What can hang from each mark
gopan: dalaz dogos vinu
vinu: kozu
kozu: dalaz kofeg mubud vinu
kofeg: gopan
neto: kozu
rilaki: dogos nukuf
dogos: datul kozu

Known rows, with every way that one mark hangs from another
[kofeg [gopan dalaz [vinu [kozu mubud]]]]: [-11 -28   2 -54 -32  -4  -7   6  -3  12 -18  22  -6  18 -39 -32   8 -14
 -10]
[gopan dalaz dogos [vinu [kozu kofeg mubud]]]: [ -9 -41  31 -49 -31 -20 -46  18 -13  32  12  22 -13  15 -53 -42 -19   0
  -5]
[kofeg [gopan [dogos [kozu dalaz mubud vinu]]]]: [-14 -24  -1 -32 -49 -11  -3  39   8  21   4  -1  -5  19  -6  -8  27  -9
 -37]
[rilaki [dogos [kozu [kofeg gopan] vinu]]]: [ 12 -10  -2 -10 -41 -28  16  29   1  41  -3 -26  -6  20  10  12  27   6
 -21]
[kozu dalaz mubud]: [-21 -26  -9  -5 -17  16  -5  31   8  22  10   9 -11   4  -3   3  -1   5
 -17]
[neto [kozu kofeg vinu]]: [  8 -19  10   0 -13   2 -10  44 -12  10  -3 -21 -13   4  -6   8  -1  14
   5]
[neto kozu]: [ -4  -4  -1  -2   5   5   3  22 -10 -11  -1  -4  -3  -9  -4   6   3   2
  -1]
[vinu [kozu dalaz [kofeg [gopan dogos]] mubud]]: [ -8 -35  -2 -24 -35 -28 -27  30 -12  33  -2  30 -15  17 -26 -14  17  10
 -24]
[dogos datul kozu]: [  6   5  12 -11 -30   0   8   0  23  11  16   8   1  -9  22   7  -5 -13
 -20]
[neto [kozu kofeg mubud]]: [ -8 -33  -6  -3 -11  14 -19  51 -20  14  14  -4  -9  -4  -1  -3  -6   5
  -5]
[rilaki [dogos datul kozu] nukuf]: [  0  15  11  -3 -47 -16  37   7  12  35  38 -18  10  -7  11  16  -2 -14
 -32]
[vinu [kozu dalaz kofeg mubud]]: [-19 -43   4  -3 -25  -2 -19  38   7  42   5  26 -21   8 -10   7  -4  11
 -13]
[vinu kozu]: [ -6  -4  12   1  -1 -14   0  -3   1   5  -8  17  -4   3  -7   2   1  -4
   1]
[kozu dalaz [kofeg gopan] mubud vinu]: [  0 -37 -14 -18 -44   5 -11  48   2  36 -12  -4 -18  23  -6   5  18  13
 -16]
[kofeg [gopan dalaz]]: [ 10  -3  -6 -32 -12 -18   4 -11  10 -15 -14   0 -11   8 -19 -17  17   2
  -5]
[dogos datul [kozu dalaz]]: [ -6  -4  11 -14 -36   0  10  11  36  21  14  16 -11  -9  14  23   0  -2
 -31]
[dogos datul [kozu dalaz mubud vinu]]: [ -9 -25  12 -18 -59  19   3  44  34  38  21   4 -13   6  17  14  -4  -7
 -33]
[rilaki [dogos [kozu dalaz kofeg mubud vinu]]]: [-15 -41   5  -5 -50  -7   1  68  15  69  26 -20 -20  18   8  18   5  12
 -30]
[gopan [vinu [kozu dalaz kofeg mubud]]]: [-27 -46   9 -25 -33   7 -22  37  -2  51  -4  26 -15  11 -27   0  -7   5
 -13]
[neto [kozu dalaz [kofeg [gopan dogos]] vinu]]: [  9 -21   2 -25 -30 -23 -14  47 -16  10 -12  -8 -18  14 -29   3  24  25
 -17]
[vinu [kozu dalaz mubud]]: [-25 -30   0  -4 -18   2  -5  30  10  25   3  25 -14   6 -10   4   0   1
 -16]
[gopan dalaz [dogos [kozu kofeg mubud]] vinu]: [-14 -39  26 -55 -39 -13 -38  21   0  30  26   3  -6   6 -34 -37 -11 -12
 -21]

Rows
[ -5 -39  -7 -57 -32   8 -18  38 -18  11  -9  -2 -12   7 -37 -26   6   2
 -11]  [neto [kozu [kofeg [gopan dalaz vinu]] mubud]]
[ -8 -34   6   0 -18  -4 -23  26  -9  31   7  17 -11   8  -4  -7  -8  -3
  -3]  [vinu [kozu kofeg mubud]]
[-14 -37 -19 -37 -41  13 -15  31  -7  38 -14  13  -6  15 -23  -7  14   6
 -20]  [kozu dalaz [kofeg [gopan vinu]] mubud]
[-16   9   3   3 -26 -22  38  10   4  27  27 -29  12  -3   1  15   7 -17
 -26]  [rilaki [dogos kozu] nukuf]
[  1 -26  10  -2 -26  -2 -10  33  13  32  -5  -8 -22  12 -10  17   0  24
  -2]  [kozu dalaz kofeg vinu]
[-11 -32  -9 -46 -42  -4 -31  31 -20  38  -3  16  -3  19 -37 -23  13   9
 -25]  [kozu dalaz [kofeg [gopan dogos vinu]] mubud]
[-21 -28  14 -19 -40  -4 -11  44  14  28  22  -2  -7  13  -5  -4   5  -6
 -30]  [gopan [dogos [kozu dalaz mubud vinu]]]
[  8 -34 -10 -34 -29  -8 -20  17   0  12   0   1 -15  12 -16 -24   8   5
  -9]  [kozu [kofeg [gopan dalaz]] mubud]
[  3 -15  13 -14 -52  17   0  30  20  28  23  -3  -3   7  25  -1  -7 -18
 -22]  [dogos datul [kozu mubud vinu]]
[-13 -13  24 -18 -29 -20  -2  23  19  17  10  -5  -9   9 -11   7   8   0
 -24]  [gopan [dogos [kozu dalaz vinu]]]
[ -7 -23  13 -64 -33 -22 -23   4 -15  10  -8  27  -2  22 -53 -48   7 -12
 -15]  [kofeg [gopan dalaz dogos [vinu [kozu mubud]]]]
[ 25 -17  14 -41 -33 -37 -23   9  -5   6  -6 -11 -17  22 -37 -28  13  16
  -3]  [kozu [kofeg [gopan dalaz dogos]] vinu]
[  2 -21  -3 -44 -65  14  -9  19   2  38   4  15   5   7   7 -12   7 -18
 -30]  [dogos datul [kozu [kofeg [gopan vinu]] mubud]]
[ 10 -17  40 -59 -51 -22 -30  -2  14  27  25  12  -8  -2 -29 -26 -18  -3
 -20]  [gopan dalaz [dogos datul [kozu kofeg]] vinu]
[ 18 -11  -5 -12 -28 -10  -5  16  -5  13 -21 -14  -8  20  -4   0  18   9
   1]  [kozu [kofeg gopan] vinu]
[  3 -33   3  -2 -29  12 -21  43  -7  34   9 -14  -8  16   3  -7  -7   4
   2]  [kozu kofeg mubud vinu]
[  9  -6   1 -40 -25 -18 -25  -2 -29  15 -14   8   8  14 -35 -25  12   3
  -9]  [kozu [kofeg [gopan dogos vinu]]]
[ 13 -37  -3 -34 -41  -6 -18  31   2  19  -5 -13 -19  23 -18 -22  10   7
  -4]  [kozu [kofeg [gopan dalaz]] mubud vinu]
[-12 -38   1 -58 -47  -2 -13  16   8  25  -3   1  -6  11 -21 -25  11 -17
 -24]  [dogos [kozu [kofeg [gopan dalaz vinu]] mubud]]
